What can hang from each mark
Z379: Z241 Z358 Z601
Z601: Z13 Z379 Z775
Z13: Z41
Z74: Z21
Z41: Z13
Z775: Z241 Z601
Z241: Z379 Z775
Z358: Z21 Z379
Z21: Z74 Z358

Each row was made from one small tree. Brackets hold a mark, then the marks that hang from it, in the order of their numbers. Every link used is in the known rows. Write each row's tree.
Known rows
(Z21 Z74 (Z358 (Z379 Z241))): [ -6   1  -7  -3   2   2   1  13   3   1  -2   7  22  -7   3  -2  -2   3
  -4 -11  -7  17  12   3 -24  -8  13  12 -14 -12  -1 -12 -10   6   1  19
   9  -3  -2  16  15   5   9   6 -25 -12]
(Z241 Z379): [ 0 -6 -1 -5  1 16  2  8 -3  3 -3  5  2  2 -2 -6 -5 -9 -2 -3 -3 17  9  6
 -1  4 -3 -9 -9  3 -7  9 -5  2 -1 10 -1  4 -1  5  3 -2  5 -4 -2  6]
(Z21 Z74): [  3   4  -4  -2  -7  -2   1  -1   4 -13   3  -3   3  -3   3  -9   4   3
  -4  -7   0   0   4   7  -6  -3  18 -10 -11 -13 -11  -6   0   8  -2   9
   4   1   8  -2   9  -8   2   6  -1  -5]
(Z41 Z13): [  2   5  -3  12  -1   4  10  -6   1  -5   0  -2  -4  -6   4   8   0   1
  -1   0   5  -4 -12  -3  -2  -6  -3  10  -2   1  -1  -2  28   4  -5   8
   0  -6  -8   4 -12  -2  -2  -5  17   4]
(Z358 (Z21 Z74) (Z379 (Z601 Z13 (Z775 Z241)))): [  9   0   6   4   5   3   1  21   5  -8   1  10  20   7  10   1   7   3
   3   0  -2 -18  29  14 -13   5  14  33 -18 -10  -8  -4   6 -14  -6  15
  11  19   9  13  17 -13   3 -12 -21  -9]
(Z74 (Z21 (Z358 (Z379 Z241 (Z601 (Z13 Z41)))))): [ -6  -1   1   4  12  12  -4   7   2  13  -3  14  24  -2   2   7  -8   9
  13  -1  -1   5  -1   4 -20   3   2  10   0 -17  12  11 -11  -8  13  32
   1   1 -15  15   7  -4  18   0 -20  -7]
(Z601 Z13 (Z379 Z241 Z358) Z775): [  8  -9   9  -5 -14  15   4   6  28  -3   5  22   3  40   9  -7   3  19
   3  -8  -1  10   1  15  -2 -20  30  30  13   8  13  18  16 -27 -10  14
   5  14  10  20 -15  15   7  -5   4  -6]
(Z74 Z21): [  4  -2   0   7  -5   4  -3  -4   0   2   3   1   2  -9  -7   3   3   6
   9  -2   2  -5 -17   0  -6   5  17 -11  -5 -25   7   8  -9   5   5  15
  -1   2  -4   0   5  -4   0   7  -6  -1]
(Z775 Z241 (Z601 (Z379 Z358))): [  2  -9  11  18 -15  14 -10  -9  18  10   8   7   8   4  -4  -8   2 -12
  12 -19   0  -4   0  -3  -2   4   6  -5  16   0  11  -3   6 -24  -2 -10
   7  -2   7  11   0  -5  -9  -4 -21  -1]
(Z74 (Z21 (Z358 Z379))): [  1  -3  -1   9  -1   9  -5   5   0   9  -2   8  10  -9 -12   7  -2   2
  16  -5  -1  10  -8  -3 -21   2  10   7  -4 -23  17   7 -19  10  12  22
   4  -1  -5   5   9   3   5   7 -20  -5]
(Z775 (Z241 (Z379 (Z358 Z21))) (Z601 (Z13 Z41))): [ -3  -7  26  15  10  15  -5  -3  18   2  -3  17  24  14   7   2  -1 -19
  14 -11   6   8  11   8  -3  13   5  -1  15   0  -3   2  11 -23   8   6
  21   8  -5  19  -1 -15  17  -7 -12  -1]
(Z601 (Z13 Z41) (Z379 Z358) Z775): [  3  -2  11  -2   1  14  -2   6  24  -7   5  19  10  52   4  -8  -7  15
   8  -6   7  11   5  12  -2 -16  15  28  30   8  11  23  16 -24   8  14
   5  19  10   3 -15   8  14  -5  18  -8]
(Z74 (Z21 (Z358 (Z379 Z241 (Z601 Z13 Z775))))): [  3  -5   2   4  -2   5  -2   9  10  10   0  12  13   2   1  10   1  14
  11   1  -3   5   0   5 -18   4  15  19  -6 -16  15  14 -10  -9   4  37
   0   7  -4  14   8  -4  12   2 -20  -7]
(Z13 Z41): [-10   5  -1  -2  20  -2  -4   4  -7   4   2   2  16  12   3   0  -8   2
   0   3   8   4   0  -1   3  -1 -11  -2  13   2  -6   2   2  -4  16   1
   1   4 -13  -2  -3  -3  12   2   5  -3]
(Z601 (Z13 Z41) (Z775 Z241)): [ -4   4  16   6   8  -9  -2   6  17   0   8   9   3  39  11   2   1   7
   3  10  11  -1   4   9   9   4  24  29   7   0  -5   3  15 -18   1  15
  15  22   1   0  -9   2  22   7   3 -14]
(Z74 (Z21 (Z358 (Z379 (Z241 Z775))))): [  4  -8  -2   5   0   7  -3   9  -3  12   1   5  16 -11  -8   8 -11  18
   9  -7   0  11 -12  -1 -20   3   8  11 -15 -20  11   2 -20  -9   9  21
   1  -1 -10  16   9   3   5   5 -25  -9]
(Z775 (Z601 (Z13 Z41) Z379)): [  0   5  10   9   5  20  -9 -14  24   9  -1  12  14  22   4  -6  -5  -4
   7  -4   9   2   6   5   4  14  -5  -9  43  -1   6  24  21 -10  10   7
   5   9  11   9   2  -6   9  -8   6  -4]
(Z358 (Z379 (Z601 Z13 Z775))): [  6   5  -4  -2  10  10  -3  15   8  -2   0   9   6  11   8   2   1  10
   2   8  -3  -9  18  10  -7   4  -1  24  -5  13   5  15   5 -13  -3  16
  -1  11   4   3   6 -10   7 -11 -10  -6]
(Z241 (Z379 (Z358 (Z21 Z74)) (Z601 Z13)) Z775): [ 18 -16   8 -14   0  22  14  13   0 -17  -2   9  19   4   6  -9 -22  16
   7 -15  -2   9  25  22 -14   0  -8   8 -24   9 -14   9  -8 -44  -2  25
  -3   8   8  15   1 -31   7 -20   5   5]
(Z379 (Z358 Z21) Z601): [  5 -12   4  -2   3   4   9   6  -4  -8  -3   9  18  -6   4   4  -2   2
  10 -11  -9 -12  20   7 -12 -10 -21  14   2  10   6  -3  -3 -33   3   5
  -8  -2  -5  10  -3 -23  -6 -20   1  11]
(Z379 Z241): [ -5  -5  -2  -5  -1  -4   3   4   0   8   2   4   9  -5  10   3   3   9
  -9   0  -4   1  -5   1   3  -4   5   1  -8   1  -2  -6   3  -8  -6   0
   0  -3 -11  18  -3   8   3   1 -12  -1]
(Z241 Z379 Z775): [ 11 -12  -2 -12   1  15   4  11  -9   1   2  -3   4   1  -5  -7 -23  15
  -3  -6   2  18   6   8  -1   8  -8  -3 -23  10 -15   9 -11 -22  -1  10
  -6   7   5   6   1  -9   2  -5   0   4]
(Z379 Z241 Z358): [ -3 -12   1  -6  -1   2   6   4   3  -5   2  11  14  -3  10   3   2  12
  -2 -12  -8   7  -8   4  -8 -20   9   6  -6   7   8  -8  -3 -19  -3  -2
   2 -10 -17  20 -11   3   4   0  -9   1]
(Z21 Z74 (Z358 (Z379 (Z241 Z775) (Z601 Z13)))): [  1   0  -4  -7   3   6   5  13   5  -2  -4   8  22  -4  10  -4 -14  17
  -1 -10  -6   9  22  12 -24  -2   2  19 -21  -3  -6  -6 -10 -20  -2  31
   4   1   3  16  14 -11  13  -3 -22 -13]

Which tree is each row?
[  2 -14  -1  -9  -3  -2  13   9  -2  -9   1  10  29 -12  17   3   4  12
  -2 -16 -13 -11  17  11 -12 -16  -6   8 -13   1  -3 -13   0 -37  -5   9
  -6  -3 -12  27   1 -21  -2 -15 -13   5] : (Z379 Z241 (Z358 (Z21 Z74)) Z601)
[ 11 -11  13  -5 -17  11   7   9  27  -9   5  21  13  38  11  -6   6  17
   2 -12  -1   7   9  18  -6 -20  34  33  10  -6   7  10  17 -26 -10  15
  10  21  15  26  -8  14   4  -7   4  -6] : (Z601 Z13 (Z379 Z241 (Z358 (Z21 Z74))) Z775)
[ -3  -6  -3  -2   7   5   1  16  -4  13  -3   8  18  -4  -1   7 -15  13
  -1  -5  -5  19   6  -2 -19  -3  -8  26 -10   6   5  -7 -13 -14   3   9
   3  -4  -8  19   4  10   5   0 -24  -8] : (Z21 (Z358 (Z379 (Z241 Z775))))
[  5 -10   3 -10  -3  -2  11   6  18  -9   4  14  11  15  22   6   3  25
   1  -2 -10  -4  12  17  -2 -13   6  23  -3  19   7   9   9 -45 -10  24
  -5   6  -5  20 -14 -17  12 -11   0   0] : (Z379 Z241 Z358 (Z601 Z13 Z775))
[  3  -4 -14 -11  13   8  -1  19 -12   9   5   4  20 -13  11   0 -13  25
  -7  -1  -5 -10  10   4  -9   2 -15  13 -23  15  -4   1  -7 -31  -5   2
  -8  -2 -12  19   7  -9   1 -11 -27  -6] : (Z358 (Z379 (Z241 Z775) Z601))
[ -3   4  -4   1   1   4  -1  10   4  -3  -4   4  15  -3  -4  -5  -3  -2
   2 -10  -4  17  16   4 -25  -6   8  13 -10 -11   0  -9 -13  11   6  19
  10  -1   4   5  16  -1   6   5 -18 -11] : (Z21 Z74 (Z358 Z379))
[ 10  -3  16  10 -10  21  -1 -12  30  -7  -2  14  16  14   3  -8   4  -5
  10 -19   3   1   9  11 -10   2   9  -4  31  -9  10  16  18 -12   1   6
  12   7  20  16   4  -9  -1 -12   5   0] : (Z775 (Z601 Z13 (Z379 (Z358 (Z21 Z74)))))
[  3  -4   8   0  24   9  -2  17  -3   9  -1  13  38   1   9  12  -9  16
  -2  -2   6  -2   5   4  -9   9  -8  23   2  -1  -5   2   7 -21   7  -7
  14  11 -13  35   7   0   7 -13 -20  -9] : (Z358 Z21 (Z379 (Z241 (Z775 (Z601 (Z13 Z41))))))
[  0   1   2   6   9   7  -5   9   7   8  -1  11  17   9  -3   9  -6  12
  16   4   2   6   2   4 -17   6   6  18   4 -18  13  17 -10  -7  16  37
   1  10  -5   3   7  -8  16   2 -12  -8] : (Z74 (Z21 (Z358 (Z379 (Z601 (Z13 Z41) Z775)))))
[  4 -13  15  14  -8   9  -3  -3  12   0   3   7  18  -7   1  -2   6 -19
   9 -18  -1   5  11   5  -6  12  11 -10  -3  -9  -5 -10   3 -17  -2   5
  14   3   3  17   8 -19  -1  -4 -22   4] : (Z775 (Z241 (Z379 (Z358 (Z21 Z74)))) Z601)
[  1  -5  10   0   7  -3   4   5  13  -8   5  12  10  27  13   0  -4  12
  11  -2   0  -9  16  13  -2  -9   1  26   2  18   4   5   7 -45   2  21
   1   9  -4   1 -14 -23  16  -8   4  -4] : (Z379 Z358 (Z601 (Z13 Z41) (Z775 Z241)))
[  6 -19   1  -8  -2 -11  12  14   1  -4   6  10  23   3  14  13   8  22
  -2  -5 -11  -8  15   9  -2 -13  -6  28  -5  13   4  -4   5 -46  -7  12
  -9   9  -9  27  -8 -14  -3 -16  -8   9] : (Z379 Z241 (Z358 Z21) (Z601 Z775))
[  6  -8   3   0 -13  19   3   6   5  -8   1  12  15  10  -6 -14  -2  -2
   6 -22  -3   3   8   7 -13 -19   7   8   9  -8   8  -1   1 -13   2  -5
   3   2  10  11   0   5 -11 -10  -1   2] : (Z601 (Z379 (Z358 (Z21 Z74))))
[ -1  -5   3 -10  13  24   5   9   4  -6  -6  17  16  11   8  -8 -13  -3
   7  -8  -5  13  22  16  -9  -4 -14  -4  -1  18  -2  18  -1 -24   8  25
  -3   0  -8   7  -5 -22  18 -14   5   7] : (Z241 (Z379 Z358 (Z601 (Z13 Z41))))
[  3   4  -1   2   9   8  -5  16   7   3   3  10   6  10   8   1   1   6
   6   6  -3 -13  18   9  -6   4   5  26 -13  10   3   8   3 -18  -7  12
   3   9   2   5   5 -10   9  -8 -20  -9] : (Z358 (Z379 (Z601 Z13 (Z775 Z241))))
[  4   1  15   8   1  20  -4 -10  24  -5  -2  16  27  20   5  -7  -2  -4
  10 -17   7   3   9  11  -8   2   1  -4  39  -8   5  15  20 -15  11   7
  13  10   9  15   2 -13   7 -12   8  -3] : (Z775 (Z601 (Z13 Z41) (Z379 (Z358 (Z21 Z74)))))
[  3  -4   0  -9  -2  -6   7   6  14   4   5   7   6  13  21   5   4  22
  -7  10  -5 -11  15  13   8   3   3  18  -6  11  -3  10  15 -33 -14  27
  -7  14  -1  17  -6  -9  11  -9  -3  -1] : (Z379 Z241 (Z601 Z13 Z775))
[ -4  -4  21  13   9  17  -7  -5  22   3   0  15  19  14   8  -3  -3 -16
  14 -11   5  10   7   8  -2  13   6  -8  14   3   0   6   9 -21   7  11
  18   3  -4  13  -3 -18  19  -3 -11  -4] : (Z775 (Z241 (Z379 Z358)) (Z601 (Z13 Z41)))
[  9 -15   1  -5 -19   3   5  15  11  -3  11  13  15  24   2  -5   8  19
  -5 -16  -4   7   5   8  -3 -21  25  26   4  -5   5   1   9 -26  -7   6
   0  16  10  24  -4  12  -8  -5  -5   1] : (Z601 (Z379 Z241 (Z358 (Z21 Z74))) Z775)
[ -1  -2  -7  -5   1   1   3  15   0   0   0   4  22  -6   3  -3 -12  15
  -4 -13  -4  19  10   5 -24  -6   9  16 -21  -9  -6 -13 -14  -6   2  18
   7  -2   0  16  13   1   8   5 -25 -14] : (Z21 Z74 (Z358 (Z379 (Z241 Z775))))
[  7 -14   4   5 -19   5  -3   9  13   2  14   8  -2  29  -6 -11   1   6
   6 -13  -2   3   1   2   1 -17  25  26   1   5  11  -1   4 -29  -7   1
   0  11  13   4 -11  11  -8   0 -11  -3] : (Z601 (Z379 Z358) (Z775 Z241))
[  1 -11  11  -8  10  -6  11  13   9  -6   2  20  31  21  22  12   1  23
   1  -1  -4  -7  17  14  -2 -12  -5  34   7  13   0   4  14 -49   1  21
  -1  14 -14  28 -13 -15  14 -17   4   2] : (Z379 Z241 (Z358 Z21) (Z601 (Z13 Z41) Z775))
[  6   2  -5  -1  10   7   0  19 -10  -6  -2   6  26 -13   5  -2   4   0
   0  -6  -5 -15  26   8 -16   1  -8  14 -14 -10  -7  -5  -2  -5   1   4
   3   7   2  14  20 -15  -5 -15 -20  -1] : (Z358 (Z21 Z74) (Z379 Z601))
[ -6   4  20  19   8   2  -9 -13  21   8   2   7  12  12   8   2  -1 -10
   9   0  11  -8   1   1   5  20   5  -3  21  -4  -2   0  16 -16   5   3
  18   5  -2   8   0 -13  15   0 -10 -10] : (Z775 Z241 (Z601 (Z13 Z41)))
[ -4  10  -4  -2  24  17  -6  13  -1   3  -5  13  17   5  10  -3  -8   4
   3   5   0  -9  17   8 -11   2 -15  12   1  11   2  14   2 -11   8   9
   2   2  -8   4   6 -13  15 -11 -12  -7] : (Z358 (Z379 (Z601 (Z13 Z41))))
[  6  -7   6   9   1  12  -4  -1  11  11   0   9  18  -7  -3  10  -8  17
  14  -6   3  10 -10   3 -21  12  12   7  -1 -21  13  12 -11 -10   8  26
   7   2  -5  19   9  -4  10   2 -21  -9] : (Z74 (Z21 (Z358 (Z379 (Z241 (Z775 (Z601 Z13)))))))
[ -3  -2   1  -8   3   5   7   2   8   5  -2  11  11   1  22   1  -3  10
  -4   4  -7 -13  14  12   2   1  -7   4  -6  10  -3   6  10 -28 -10  18
  -5   0  -7  19  -2 -11  12 -12  -8   0] : (Z379 Z241 (Z601 Z13))
[  0   7  -3  -1   4   9   1   9   9  -6  -7  10  16  -1   4  -6  -7   0
   5  -8  -6   8  28  10 -26  -3   1  15  -9  -6   0  -2  -8  -2   3  31
   7  -1   7   4  16 -12  11  -3 -15 -11] : (Z21 Z74 (Z358 (Z379 (Z601 Z13))))
[ 11  -6  10  -2 -14  17   2   2  30 -10   3  17  -2  43   1  -9   1  13
   9  -8   2   8   6  15  -4 -17  26  28  19   7  15  22  13 -20  -4  15
   5  17  20   6 -13  10   5  -5  14  -5] : (Z601 Z13 (Z379 Z358) Z775)
[  8  -6   6  -6  -4   1   7   3  20 -15   2  10   3  20  12   1   0  16
   9  -2  -5  -7  16  16  -6  -9   2  23   3  18   9  14   7 -37  -4  26
  -4   7   6   0 -11 -23   8 -12  13   2] : (Z379 Z358 (Z601 Z13 Z775))
